Each row comes from the steps of one walk. Every step used is in the known rows, and no mark comes twice. Write the walk behind each row, first mark first.
Known rows:
A L: -.20,-.45,-.05,.01,.04,-.10,-.39,.16,-.06,-.20,-.17,-.29,-.24,.13,-.07,.33,-.35,-.18,.02,.06,.13,.22
L S R A C F: -.58,.07,-.26,.15,.03,-.21,.60,.25,-.13,-.27,-.43,.34,.15,.05,.19,.02,.03,-.44,-.01,.07,.15,-.01
C F L S: -.18,.19,-.02,.03,.04,-.13,.06,-.27,-.34,.02,-.37,-.37,.01,.15,-.10,.46,-.34,-.24,-.11,-.01,.25,-.03
R A C: -.31,-.28,-.15,.12,-.01,-.12,-.03,.39,-.08,-.23,-.05,.42,.03,.12,.18,.03,-.07,-.33,-.03,.03,.14,.08
C S R: -.22,-.48,-.18,-.21,-.03,-.18,.17,.04,.02,-.27,-.41,-.09,-.09,.17,.22,.34,-.15,-.13,.04,-.30,.34,.22
F L S R A: -.24,-.02,.01,.20,.05,-.31,.22,-.25,-.23,.19,-.22,.16,.00,.19,.20,.38,-.06,-.04,.22,-.13,.24,.25
Z S R A: -.39,-.56,.01,-.13,.00,-.27,.26,.06,.07,-.01,-.18,.24,-.04,-.11,.29,.05,.04,-.39,-.13,-.14,.17,.32
L S: -.15,-.15,-.14,.15,-.05,-.14,-.09,-.08,-.13,-.11,-.38,-.14,.01,.09,.13,.52,-.21,-.15,-.07,.11,.23,.28
F C S: -.05,-.30,-.38,-.18,-.08,.07,-.02,.22,.07,-.33,-.25,-.22,.14,.12,.11,.35,-.13,-.24,-.17,-.26,.33,.40
A L S R F C: -.06,.00,-.52,.03,-.02,.07,.26,-.05,-.05,-.18,-.45,-.27,-.17,.08,-.04,.36,-.03,-.17,.10,.03,.20,.64
R F C: .09,-.09,-.52,-.15,.05,.06,.11,.07,-.05,-.22,-.28,-.11,-.13,-.03,-.07,.29,-.12,-.28,-.17,.01,.23,.59
F L A: .12,-.33,-.01,-.05,.01,-.09,-.28,-.14,-.18,-.09,-.20,-.08,-.23,.07,-.07,.46,-.25,.02,.01,-.01,.28,.17
S L A C: .03,-.21,-.02,-.21,-.11,.08,-.14,.11,-.08,-.41,-.43,.44,-.24,-.04,-.01,.24,.09,-.12,-.10,.13,.11,.16
C S R A L: -.39,-.55,-.12,-.05,.04,-.06,-.01,.26,.07,-.18,-.16,-.01,-.06,.21,.19,.16,-.16,-.19,.17,-.19,.19,.27
S R F L A: .19,-.23,-.22,-.16,.08,-.07,.16,-.34,-.19,-.04,-.39,.03,-.42,.02,-.11,.35,-.13,.06,.12,-.05,.30,.34
L A: -.02,-.48,-.16,-.03,.01,-.06,-.21,.10,-.03,-.30,-.33,.04,-.18,-.09,.02,.41,-.19,-.11,-.09,.16,.22,.32
C F: -.30,-.19,-.13,-.14,.12,-.18,.07,.15,-.12,-.29,-.37,-.20,-.08,-.05,-.10,.26,-.37,-.43,-.22,.06,.15,.06
F L S R A C: -.26,.06,-.04,.24,-.06,-.25,.30,-.08,-.26,.04,-.17,.35,.03,.32,.23,.20,.05,-.09,.22,-.16,.24,.00
R A L S: -.33,-.22,-.09,.31,.00,.00,-.27,.14,-.09,-.02,-.14,-.06,.03,.14,.12,.33,-.21,-.22,.06,.21,.08,.32
S R: -.24,-.40,-.11,-.09,.07,-.38,.18,.04,-.04,-.22,-.38,.03,-.23,.02,.11,.33,-.19,-.15,.09,-.11,.23,.30

Which walk is each row?
.08,-.21,-.22,-.30,.00,.01,.20,-.38,-.18,.04,-.32,-.23,-.24,.31,.02,.35,-.19,-.03,.09,-.39,.41,.22
C S R F L
-.01,-.12,-.52,-.20,.08,-.12,.44,.03,-.01,-.24,-.41,.00,-.22,-.05,-.02,.22,-.01,-.24,-.01,-.11,.26,.64
S R F C
.16,-.06,-.14,-.12,.07,-.02,-.12,-.34,-.30,.11,-.16,-.22,-.30,.20,-.13,.36,-.32,-.10,-.03,-.10,.29,.22
R F L
-.08,-.05,-.37,.03,.01,-.12,.35,-.29,-.15,-.07,-.54,-.04,-.19,.05,.09,.43,-.07,-.13,.04,.08,.27,.46
L S R F
.12,-.32,-.14,-.12,-.19,.18,-.21,-.01,-.15,-.26,-.19,-.01,-.02,.34,.04,.31,-.11,-.01,-.03,-.25,.40,-.12
F L A C S
-.13,-.51,-.32,-.17,-.16,.02,.19,.21,.07,-.51,-.46,.23,-.08,.14,.19,.20,.05,-.09,.04,-.19,.36,.08
L A C S R
-.49,-.09,-.20,.00,.08,-.09,.20,.46,-.12,-.32,-.17,.30,.10,.03,.04,-.08,-.15,-.56,-.17,.08,.09,-.09
R A C F
.28,-.18,-.35,-.21,-.17,.39,-.10,-.17,-.19,-.19,-.25,-.04,-.14,.32,-.05,.25,-.09,-.04,-.06,-.16,.40,.01
R F L A C S
.06,-.09,-.28,-.27,-.12,.07,.29,-.22,-.20,-.11,-.28,-.04,-.19,.43,.05,.15,-.07,-.08,.10,-.41,.43,-.01
A C S R F L
-.42,-.48,-.04,.07,.14,-.27,.01,.30,.00,-.12,-.13,.12,-.20,.06,.08,.13,-.16,-.20,.21,.01,.07,.33
S R A L
-.08,-.43,-.22,-.34,-.02,-.09,.30,-.24,-.01,-.05,-.38,-.07,-.29,-.08,.09,.15,-.01,-.33,-.21,-.11,.28,.38
Z S R F
.06,-.28,.04,-.25,.00,.03,-.21,-.05,-.07,-.27,-.48,.23,-.29,-.16,-.04,.44,-.04,-.09,-.12,.17,.11,.40
S L A
-.44,.02,-.03,-.05,.13,-.29,.48,.17,-.23,-.13,-.15,.31,-.04,.17,.02,-.07,-.11,-.36,.08,-.22,.16,-.20
S R A C F L
.15,.14,-.19,.05,-.03,.04,-.06,-.51,-.35,.20,-.31,-.27,-.15,.23,-.04,.52,-.24,-.05,-.03,.01,.31,.27
R F L S
.07,-.38,-.03,-.37,-.11,.22,-.23,-.08,.00,-.30,-.51,.11,-.14,.00,.06,.46,-.02,-.07,-.16,-.01,.23,.33
C S L A
-.27,.15,-.03,-.02,.08,-.32,.39,-.31,-.30,.00,-.49,-.25,-.07,.13,-.03,.42,-.22,-.19,.04,-.11,.28,.00
C F L S R
.04,-.47,.14,-.41,-.15,.11,-.20,-.17,.02,-.15,-.44,.15,-.25,-.24,.03,.31,.10,-.23,-.35,.09,.14,.35
Z S L A
-.21,.04,-.05,-.12,.03,-.14,.08,.06,-.31,-.20,-.19,-.11,-.08,.22,-.15,.13,-.28,-.35,-.11,-.14,.22,-.32
A C F L
-.28,-.26,-.08,.13,-.02,-.21,.01,-.03,-.07,-.16,-.43,-.23,-.18,.14,.06,.44,-.18,-.08,.18,.04,.19,.30
A L S R
.12,-.18,-.60,-.26,-.07,.27,.10,.04,.00,-.26,-.31,-.25,.03,.11,.01,.29,-.11,-.27,-.21,-.18,.33,.54
R F C S
-.07,-.34,.21,-.43,-.13,-.04,-.15,-.20,-.04,-.04,-.34,.04,-.20,-.11,.07,.27,.02,-.34,-.34,-.07,.17,.28
Z S L
-.34,.26,-.10,.19,-.01,-.05,.19,.02,-.34,-.02,-.16,.11,.21,.22,.05,.12,-.15,-.36,-.07,.00,.18,-.21
R A C F L S
-.16,-.37,-.23,-.13,-.17,.06,-.09,.22,-.04,-.37,-.24,-.02,.04,.30,.18,.22,-.13,-.25,-.11,-.22,.32,-.05
A C S
-.15,-.02,-.05,-.32,-.02,.09,.10,.19,-.12,-.50,-.55,.33,-.18,-.13,-.15,.13,.01,-.35,-.25,.20,.07,-.01
S L A C F
